(in the rows, 128 means zero)
Known rows, with every way that one mark hangs from another
(vupug (gena mudefiv nubules) vami): [126 198 129 153 132 102 166 153 133 135 116 159 125 113 112 166  97 137
 143 159 145 140  90 170  87 134  85  77 129 106 141 145 136 128 159 118
 153 124 109 144 134 120 131 177 174 121 154  76 146 110 117  94 148  83
 131 108 150 123 138  93 155 136 144 174 100]
(sipi (gena mudefiv nubules (vupug vami))): [122 187 114 125 112 113 191 144 138 134 121 146  81 117 152 159  71 100
 115 172 145 149 113 167  78 121  96 122 132 118 165 143 141 135 138 116
 159 118 100 166 140 115 129 211 162 113 150  81 155 117 133 104 136  92
 121 100 134 111 154 109 154 129 150 176 107]
(mudefiv (gena sipi vupug)): [131 133 106 129  94 119 177 148 140 130 157 152 130 115 163 127 113 121
  66 157 157 147 117 124 114 144  96 113 141 114 175 125 122 121 170 121
 152 131 101 178 124 156 140 167 167 135 135 101 150 114 127  95 147 100
 119  68 135  93 121  88 112 124 135 151 125]
(nubules (gena (sipi golam) vami vupug)): [140 183 110 139  81 108 162 145 145 121 143 147 138 120 163 148 121 138
  82 136 130 148  90 117 108 154  81 135 135 131 176 120 134 161 150 133
 158 121 102 174 131 162 128 216 178 142 143  80 157 111 142  78 138 108
 120  88 137  69 130  89 126 119 133 170 101]
(nubules (gena vupug)): [135 150 120 121 109 119 166 148 141 123 137 147 139 122 168 125  95 130
  89 164 156 147 100 129 123 156 101 147 133 109 153 128 133 136 143 131
 157 125 104 187 108 141 143 165 165 134 150  92 140 119 111 120 130  88
 134  94 130  83 128 113 133 121 134 139 103]
(vupug (gena nubules) vami): [125 187 133 140 136 107 156 162 131 138 123 151 115 118 108 154  68 147
 138 160 142 137  84 151  88 152  78  74 134 119 136 137 127 144 145 126
 150 125 110 133 122 152 136 164 172 126 162  80 133 115 141 102 145  80
 119 127 145 128 126 120 161 143 139 161 105]
(libas penoli): [127 143 126 112 127 110 134 138 129 128 133 144 120 118 126 131 107 118
 108 168 147 154  93 134 101 138  76 111 139  92 156 141 133 118 154 119
 151 124 101 158 115 152 152 156 174 146 146 109 144 128 101 114 128  87
 145  76 151  97 114 124 148 128 135 121 116]
(vupug (gena mudefiv nubules sipi) vami): [127 205 114 172 104  93 169 152 132 136 116 162 111 110 123 178 111 148
 131 148 142 138  91 161  86 142  79  74 130 109 160 135 123 138 162 114
 156 124 105 139 143 151 129 177 181 124 154  77 144 108 133  81 149  86
 112 106 156 114 132  86 135 144 139 184 100]
(gena mudefiv nubules (sipi golam) (vupug vami)): [135 185  96 150  75  98 180 130 141 142 134 150 112 111 149 171 114  92
 105 151 135 149 103 151  73 108  74 118 132 115 173 125 143 120 159 118
 157 116  99 158 141 162 121 213 186 123 156  74 169 111 137  68 128 105
 127  80 141  86 143  91 126 131 147 183 109]
(gena mudefiv nubules (sipi golam) vami vupug): [134 189 103 130  73  93 172 126 145 129 134 158 112 111 161 167 140  99
  84 144 126 152 101 137  78 112  77 120 136 122 182 125 139 146 179 119
 163 116 100 155 145 147 118 222 183 135 150  66 169 113 136  65 140 110
 120  98 131  83 138  62 111 119 130 176 111]
(mapeb (gena nubules (sipi golam) vami vupug)): [130 211 119 120  72 105 173 130 142 132 131 146  99 115 148 153 101 116
  76 149 134 145  92 125  77 150  75 113 134 127 189 119 120 158 162 131
 155 128  99 147 143 179 120 240 193 143 161  66 156 110 156  75 145 102
 112 130 129  78 138  96 128 129 140 172 115]
(vupug (gena mudefiv nubules (sipi golam)) vami): [128 211 107 165 101  94 168 145 139 150 119 163 138 112 113 169 121 132
 142 142 130 141  81 162  77 139  69  81 132 107 157 128 137 147 166 124
 152 123 105 128 146 147 127 213 183 120 150  71 154 107 127  72 142 100
 117  97 157 101 139  88 134 136 147 189 105]
(sipi (gena nubules vupug) golam): [122 165 114  87 111 117 165 138 147 149 136 151 102 124 153 132  80  85
  99 166 136 151  86 139  83 145  88 144 140 124 159 129 138 137 145 142
 156 123 100 158 132 136 137 220 162 122 156  75 151 121 118 117 130 113
 131 106 121  94 141 111 144 120 150 153 121]
(gena mudefiv nubules vami vupug): [132 186 124 119 107 104 175 134 138 120 129 151  94 110 158 161 111 110
  94 161 140 151 108 145  88 111  97 115 140 119 170 142 139 142 169 115
 162 122 101 172 132 117 121 183 172 134 154  74 162 114 124  90 145  92
 131 115 123 103 140  66 128 119 127 162 111]
(denuk (mudefiv (gena vami)) (penoli libas)): [130 146 159 130 127 102 158 144 133  90 147 165 113 103 139 140 109 182
 101 147 147 148 115 136 101 137  87  83 131  83 163 142 145 188 185 128
 163 136 102 196 130 116 156 150 175 154 111 110 146 118 117  75 163  98
 157 100 137 124 113  97 144 108 109 155 133]
(denuk (mudefiv (gena nubules vupug)) penoli): [120 140 156 114 130 121 196 149 137 132 150 141 103 110 152 117 118 135
  74 172 163 151 121 120  95 140  98 128 127  69 144 120 125 146 155 123
 162 126 103 186 123 108 144 135 175 126 138 104 139 115 105  97 157  90
 138  92 119 121 138  94 142 114 132 154 156]
(mapeb (gena mudefiv nubules sipi vupug)): [126 198 113 133  74 108 193 134 136 134 125 154  95 111 164 152 114 103
  82 161 159 150 114 136  89 143  89 121 126 104 191 123 114 126 169 115
 160 133  98 164 145 149 123 207 189 130 159  76 145 110 120  92 144  85
 118 114 132  76 139  77 106 133 139 164 113]
(gena mudefiv nubules sipi vami vupug): [133 193 110 137  74  95 181 134 136 120 130 159  89 108 173 173 129 118
  80 152 139 149 112 139  88 115  85 116 138 119 193 134 128 143 173 108
 166 122  99 160 143 142 119 183 184 136 152  76 162 110 141  74 150  98
 115 109 133  97 133  62 114 128 125 171 113]
(mudefiv gena): [129 127 132 116 129 117 152 149 134 132 145 154 144 119 138 121 100 115
 103 164 145 145 101 139 116 151 103  95 136 112 159 140 141 127 163 130
 148 129 105 165 120 135 149 159 162 137 135 102 136 118 114 121 147  96
 142  75 139 107 119 114 134 121 136 127 117]
(sipi (gena mudefiv nubules)): [120 176 122 112 127 109 166 142 136 144 112 166  92 117 147 142 101 100
 126 166 140 150  92 156  90 144  99 116 134 106 164 144 138 141 150 127
 158 125 100 151 147 106 138 203 160 119 143  84 137 118 105 123 147  97
 132 105 135 115 138  98 137 129 137 151 107]
(denuk (mudefiv (gena vupug))): [126 123 128 111 125 117 197 152 137 125 153 145 129 114 159 123 103 128
  80 165 161 152 120 134 121 140 109 121 134  94 160 134 137 129 154 129
 160 132 103 182 107 112 144 157 161 141 131 104 147 117 107 113 144  94
 146  72 131 107 139  94 134 110 139 146 123]
(sipi (gena nubules)): [121 165 128 100 130 116 150 146 135 138 124 159  89 122 142 134  82 107
 119 170 137 146  87 145  95 162  95 112 136 117 161 139 132 148 138 137
 156 127 101 144 132 136 144 194 167 124 150  87 133 122 126 138 145  99
 126 116 133 119 127 123 143 137 136 136 113]
(vupug gena vami): [131 171 126 141 138 107 148 161 129 124 133 149 141 118 113 154  69 159
 139 156 142 138  85 158 106 151  81  77 134 117 142 144 127 127 143 124
 148 125 110 156 114 151 144 158 162 134 144  89 141 119 137 114 138  85
 128  98 156 117 123 131 160 130 139 160  96]

Rows
[139 193 106 147  73 102 179 135 147 119 133 155 145 115 169 158 148 127
  89 134 130 150  94 132 102 138  89 133 129 118 180 122 139 151 165 124
 163 119  98 175 142 139 124 233 174 135 139  80 158 110 119  67 139 108
 137  74 140  66 139  64 113 111 135 181  94]	(nubules (gena mudefiv (sipi golam) vami vupug))
[124 189 107 121 113 110 185 139 146 145 122 149  95 119 144 158  80  87
 125 162 130 152  92 165  72 119  89 128 132 122 157 137 150 132 140 127
 157 112  98 164 146 119 125 247 166 111 150  74 160 115 125  95 131 109
 133  86 134  99 160 108 157 122 156 186 109]	(sipi (gena mudefiv nubules (vupug vami)) golam)
[140 162  98 123  75 103 154 133 140 120 149 152 131 115 161 161 110 117
  78 140 127 149  93 125  98 128  74 117 144 134 190 126 132 126 161 126
 159 120 100 165 127 178 133 202 178 144 143  79 167 114 152  78 133 116
 124  86 140  76 124  99 123 115 127 168 112]	(gena (sipi golam) vami vupug)
[139 191 115 154  83  94 159 140 142 124 122 166 145 117 153 160 154 136
 110 130 124 148  80 141 110 150  83 111 134 118 181 128 146 158 164 125
 159 122 102 157 145 138 130 228 178 138 134  82 151 109 117  74 144 112
 140  75 152  76 135  78 116 119 132 174  84]	(nubules (gena mudefiv (sipi golam) vami))
[135 157  89 131  74 106 182 135 134 123 140 160 128 111 174 162 125 115
  85 154 153 152 119 140 107 120  89 125 137 106 187 130 129 105 165 113
 161 126  98 182 128 147 134 165 170 134 134  92 160 117 121  94 134  98
 129  70 140  80 126  75  97 120 133 161 108]	(gena mudefiv sipi vupug)
[133 170 107 121  76 116 179 138 132 125 139 147 118 115 161 145  87 125
  66 156 158 146 112 126 111 154  85 122 133 112 190 121 109 119 156 125
 153 135 100 172 125 173 137 194 178 139 149  87 140 116 145 105 139  89
 119 104 139  71 123 116 113 126 142 149 110]	(mapeb (gena sipi vupug))
[142 186  95 167  77 103 185 140 144 131 130 147 150 116 155 161 125 116
 108 141 140 150  98 147 101 137  83 134 128 111 171 120 147 128 146 124
 157 115  99 183 137 156 129 221 183 126 141  84 159 109 123  72 124 103
 134  58 150  65 147  94 129 124 147 187  87]	(nubules (gena mudefiv (sipi golam) (vupug vami)))
[121 186 138 105 124 110 147 148 134 133 122 162  79 120 149 146  74 127
 115 160 126 145  86 143  88 154  92  98 135 130 169 148 134 166 143 134
 158 125  99 141 140 128 138 205 165 133 153  83 138 118 147 122 155 100
 119 132 132 124 129 117 151 131 129 152 111]	(sipi (gena nubules vami))
[130 223 124 139  80  95 169 129 139 135 108 166 103 113 137 161 136 109
 105 140 124 146  84 145  83 144  78  96 130 123 193 129 132 156 176 125
 156 131  98 137 162 146 120 252 194 137 152  67 149 106 137  72 154 102
 123 113 143  82 140  84 119 130 137 175  99]	(mapeb (gena mudefiv nubules (sipi golam) vami))
[132 182 124 134  92  99 143 142 128 124 127 162  94 112 146 160 110 127
  99 146 133 143  97 132  89 142  71  88 135 125 185 135 126 155 168 122
 160 124 100 137 136 172 130 180 190 149 157  82 146 115 157  90 149  98
 110 117 140 106 115  96 121 140 115 151 111]	(gena nubules sipi vami)
[134 147 109 146  93 107 182 154 136 128 152 139 130 116 147 143  92 130
  86 156 151 144 122 139  98 131  93  99 136 122 167 132 128 121 155 117
 150 125 101 183 127 171 137 173 167 132 139 104 151 113 154  85 138  95
 117  67 145 100 131 100 135 130 141 167 113]	(mudefiv (gena sipi (vupug vami)))
[133 182 115 132  88  96 138 137 139 137 135 164 109 115 137 156 123 111
 107 140 118 145  80 129  81 138  72  93 140 131 178 127 137 152 166 131
 155 120 101 124 140 174 129 208 189 143 156  73 155 113 154  82 143 109
 121 108 142  98 122 103 126 133 125 159 109]	(gena nubules (sipi golam) vami)
[138 188 114 157  74 101 186 144 138 106 132 156 120 111 179 162 135 151
  83 143 148 148 107 135 111 135  96 129 126 118 188 129 133 157 158 116
 166 123 101 189 138 139 124 195 167 138 139  86 155 107 124  76 145  94
 122  85 140  76 132  63 111 122 128 179  97]	(nubules (gena mudefiv sipi vami vupug))
[137 187 133 137 111 104 160 146 136 112 117 161 130 116 153 153 129 143
 120 147 136 147  91 148 119 144  98 108 133 116 167 144 149 150 152 124
 160 125 105 174 136 110 132 196 167 137 139  88 139 110 113  98 149  94
 146  92 143  95 132  84 127 120 126 155  83]	(nubules (gena mudefiv vami))
[134 186 103 153  80  99 186 135 134 131 130 150 103 109 156 172 107 106
 100 157 148 146 120 151  78 110  81 109 134 111 177 132 132 123 162 107
 159 120 102 173 141 158 124 180 180 129 155  82 164 112 145  80 136  88
 112  94 140  94 140  84 123 138 138 176 109]	(gena mudefiv nubules sipi (vupug vami))
[137 182 103 169  81 106 190 143 138 115 130 144 135 114 163 160 119 139
 101 148 151 146 113 148 106 135  89 123 124 111 175 126 135 131 143 113
 161 119 102 188 131 148 130 191 174 127 143  91 156 108 126  79 130  87
 119  70 149  75 141  88 127 131 138 179  86]	(nubules (gena mudefiv sipi (vupug vami)))
[127 197 142 104 103 111 171 138 136 123 128 141  82 115 152 144  73 123
  81 163 144 144 102 132  94 145  88 109 133 128 180 135 120 146 154 124
 156 130 103 156 133 146 125 209 181 143 168  72 145 113 151 100 149  82
 115 140 123  99 135 110 138 126 139 158 115]	(mapeb (gena nubules vami vupug))
[120 170 114  98 110 115 188 138 142 137 125 157  86 117 168 144  96  95
 100 172 149 152 107 151  88 135 103 136 133 107 164 138 134 135 151 124
 161 125  98 174 141 100 133 202 157 114 148  79 147 121 107 113 144  99
 125 100 124 106 148  87 132 124 146 156 115]	(sipi (gena mudefiv nubules vupug))
[140 176 103 138  82  89 151 130 136 120 127 171 141 111 145 170 143 120
 109 133 122 149  90 151  99 121  77  94 143 122 191 138 151 131 176 120
 158 122  99 157 145 146 129 211 182 142 131  82 163 113 132  77 143 116
 141  78 151  83 123  84 114 116 126 168  99]	(gena mudefiv (sipi golam) vami)
[131 176 105 141  85  99 168 134 132 138 121 170 114 112 150 160 133 106
 111 155 144 146 103 142  94 133  86 105 134 105 181 132 129 127 171 120
 159 125 101 148 138 145 134 173 179 135 152  83 146 114 117  96 147  94
 126  95 144 100 125  85 101 138 132 154 107]	(gena mudefiv nubules sipi)
[131 184 122 150 131 103 163 158 131 124 120 160 151 114 118 169  87 155
 146 153 144 141  90 172 102 135  87  77 132 109 147 147 144 114 154 116
 152 124 109 164 125 126 140 166 160 126 137  88 150 112 117  99 137  90
 134  94 157 112 131 104 149 122 141 170  93]	(vupug (gena mudefiv) vami)
[124 195 117 103 102 110 177 134 149 134 123 158  89 119 160 156  98  99
 103 158 125 153  88 146  76 129  92 132 138 130 172 140 148 156 157 128
 161 118  97 160 153 105 122 250 163 120 146  69 158 114 122  95 143 116
 131 104 123 101 152  81 140 110 141 178 116]	(sipi (gena mudefiv nubules vami vupug) golam)
[129 193 135 121 112 114 180 145 136 130 129 133  91 118 133 151  53 117
 101 170 151 141 107 144  87 138  85 109 126 119 158 133 125 123 137 122
 152 126 104 162 126 161 129 205 187 130 173  78 141 112 146 104 130  76
 120 127 131  98 140 134 157 139 153 161 108]	(mapeb (gena nubules (vupug vami)))
[126 193 106 146  98  95 167 143 141 152 121 174 141 113 129 155 142 118
 118 144 136 143  78 148  87 151  81 100 135 100 163 125 129 145 175 131
 156 129 104 133 143 137 132 202 180 122 146  69 153 110 105  80 154 106
 127  93 147  99 132  73 118 127 143 173 113]	(vupug (gena mudefiv nubules (sipi golam)))
[131 175 131 135  98 106 152 142 145 140 141 159 114 116 130 138 131 115
  95 142 122 144  88 136  82 144  82  82 141 129 171 129 139 168 172 130
 150 123 100 134 150 159 125 216 189 138 146  84 150 110 145  78 159 113
 123  89 137 104 129  85 123 136 131 164 121]	(mudefiv (gena nubules (sipi golam) vami))
